Every row comes from one small tree of marks. Brackets hold a mark, then the marks that hang from it, in the order of their numbers. Every link used is in the known rows. Which tree was each row made from?
In the rows, zero is written as 128.
Known rows
(q848 q92 (q106 q663)): [143 127 119  91 110 183 106 148 123 130 152 123 122 167 144 170 107 133
 133]
(q848 (q92 q663) q375): [ 78 143 102  93 121 192  95 140 109 144 171 105 130 128 119 178 111 112
 132]
(q908 q92 (q106 q848) (q375 q663)): [123  95  90  94 171 167 131  55 172  24 203 117 149 103 144 102 132  78
 159]
(q848 q92 (q106 q663) q375): [135 131 113  70 114 186 101 142 117 136 172 128 125 176 134 189 103 128
 135]
(q908 q92 q106 (q375 q663)): [101 126  80  99 167 159 133  55 157  45 179 127 150 107 164 125 138  70
 144]
(q908 q92): [102 119 134 123 147 145 157 107 150 119 159 117 134 116 129 127 122 118
 130]
(q92 q663): [106 135 110 123 109 166 109 121 128 123 136 112 135 129 111 137 118 116
 128]
(q106 q663): [156 107 129 120 113 162 120 111 138 119 151 126 140 144 137 121 122 146
 133]
(q908 q92 q106): [109 112 118 133 156 136 145  82 156  88 165 131 151 131 149 138 114  94
 112]
(q375 (q908 (q92 q663) q106)): [102  98  78 106 119 172 140  82 174  81 149 111 163 107 139 171 115  74
 122]
(q375 (q663 q92) (q908 (q106 q848))): [152  95 101  71 112 178 157 128 166  71 152 120 150 128 157 131 130  88
 162]
(q106 (q663 q92) (q848 (q375 q908))): [166  75 105  63 101 195 169 134 174 124 184 123 153 147 135 148 127 143
 161]
(q106 q663 (q848 q92 q375)): [146  86 135  89 135 196 109 129 133 120 212 106 145 145 123 144 111 150
 150]
(q848 q106): [141 143 119 111 116 129 120 139 128 128 118 138 117 161 121 150 116 115
 127]
(q848 q92 (q106 q663) (q375 q908)): [147 111  97  46 100 183 114 143 132 136 145 123 135 149 149 219 110 126
 145]
(q848 q92 q106 (q375 q663)): [104 162 118  52 118 177  97 142  99 128 148 119 114 148 139 181 104  95
 152]
(q106 (q663 q92) (q848 q375)): [152  96 122  88 119 197 153 135 162 124 210 129 144 172 123 118 121 149
 152]
(q908 q92 (q375 q663)): [ 99 132  95  92 158 168 143  72 150  82 172 115 135  91 150 113 146  91
 162]
(q908 q106): [134 120 114 137 139 119 120 111 133  94 130 143 143 146 140 137 121 105
 109]
(q848 (q106 q663) q375): [158 125 115  81 107 158 106 115 132 121 154 140 133 185 121 167 104 129
 128]
(q663 q92): [114 142 119 115 120 159 164 161 143 145 143 134 124 151 140 127 138 124
 131]

Write each row's tree
[104 158  81  84 130 180 152 129 141 107 160 135 122 122 159 121 156 102
 162] : (q908 (q375 (q663 q92)))
[121  92  98 109 139 135 156  87 173  86 139 129 160 104 159 162 123  89
 122] : (q375 (q908 q92 q106))
[124 136 101  61  92 176 167 146 151 132 123 119 132 112 162 142 138 104
 168] : (q375 (q663 q92) q908)
[114 119 140  66 138 185 105 133 115 113 186  97 129 119 127 135 114 116
 173] : (q106 (q848 q92 (q375 q663)))
[ 99  89 100 110 150 183 123  73 166  68 217 110 166 138 103 141 101  88
 121] : (q908 (q92 q663) (q106 (q848 q375)))
[112 171 107  47 103 179 141 145 126 132 150 136 116 180 137 158 114  90
 150] : (q848 q106 (q375 (q663 q92)))
[154  81 139 104 129 194 112 137 141 114 193 100 139 139 125 123 113 159
 151] : (q106 q663 (q848 q92))
[112 111 116  68 118 168 156  90 158 103 136  99 143  79 148 140 129  92
 167] : (q375 q663 (q908 q92))
[103  98  93  63 111 203 112 139 139 126 168  88 143 100 115 185 111 115
 156] : (q106 (q848 (q92 q663) (q375 q908)))
[143  97 100  58 106 176 147  91 173 117 161 126 150 146 138 191 107 109
 140] : (q848 (q106 q663) (q375 (q908 q92)))
[104 156 115  80 128 156 105 155 108 145 150 130 113 156 134 193 109 109
 126] : (q848 q92 q106 q375)
[124 155  86  25  87 176 152 147 140 129 127 133 123 150 148 187 121  86
 161] : (q848 q106 (q375 (q663 q92) q908))
[ 92 105  95  98 110 182 150  99 170 117 144  95 151  90 125 162 122 100
 141] : (q375 (q908 (q92 q663)))
[118 108 132  93 147 165 115 146 124 129 188 109 131 125 117 149 118 135
 148] : (q106 (q848 q92 q375))
[147 101  83  72 108 178 160 122 166 111 162 150 164 159 169 182 123 112
 129] : (q848 (q375 (q908 (q106 (q663 q92)))))
[111 106  97  61 137 157 142  66 157  77 159 122 164 102 161 170 114  67
 149] : (q848 (q375 q663 (q908 q92 q106)))
[115 118  99  65 122 144 156 106 159 125 137 128 136 125 130 197 113  94
 135] : (q848 q106 (q375 (q908 q92)))
[113 112  92  80 137 143 120 130 130 116 139 130 149 114 163 205 120  99
 126] : (q848 q92 (q375 (q908 q106)))
[136 105  91  93 128 117 128 103 142 103 123 144 155 126 152 184 123  95
 121] : (q848 (q375 (q908 q106)))
[125 100 124  38 119 185 117 133 129 112 164  90 140  90 136 162 121 109
 183] : (q106 (q848 q92 (q375 q663 q908)))
[ 90 100  75  88 126 173 139  72 165  89 166 118 170 113 134 195 109  73
 119] : (q848 (q375 (q908 (q92 q663) q106)))
[ 85 161  89  74 108 190  91 148 109 142 162 114 121 158 113 202  97  99
 127] : (q848 (q92 q663) q106 q375)
[163  94  87  91 106 175 165 130 176 103 145 147 158 155 175 159 127 117
 132] : (q375 (q908 (q106 (q663 q92))))
[129 122  89  72 106 167 158 134 154  94 128 132 147 131 175 154 133  82
 149] : (q375 (q663 q92) (q908 q106))
[122 125 123  68 123 187 149 135 140 114 189 119 133 147 125 112 127 113
 171] : (q106 (q848 (q375 (q663 q92))))
[150  62  88 116 172 178 140  54 190  34 224 124 163 133 143 111 130 113
 135] : (q908 q92 (q106 q663 q848) q375)
[102 121 106  71 124 154 130 148 125 151 135 112 138  98 148 200 127 120
 143] : (q848 q92 (q375 q908))
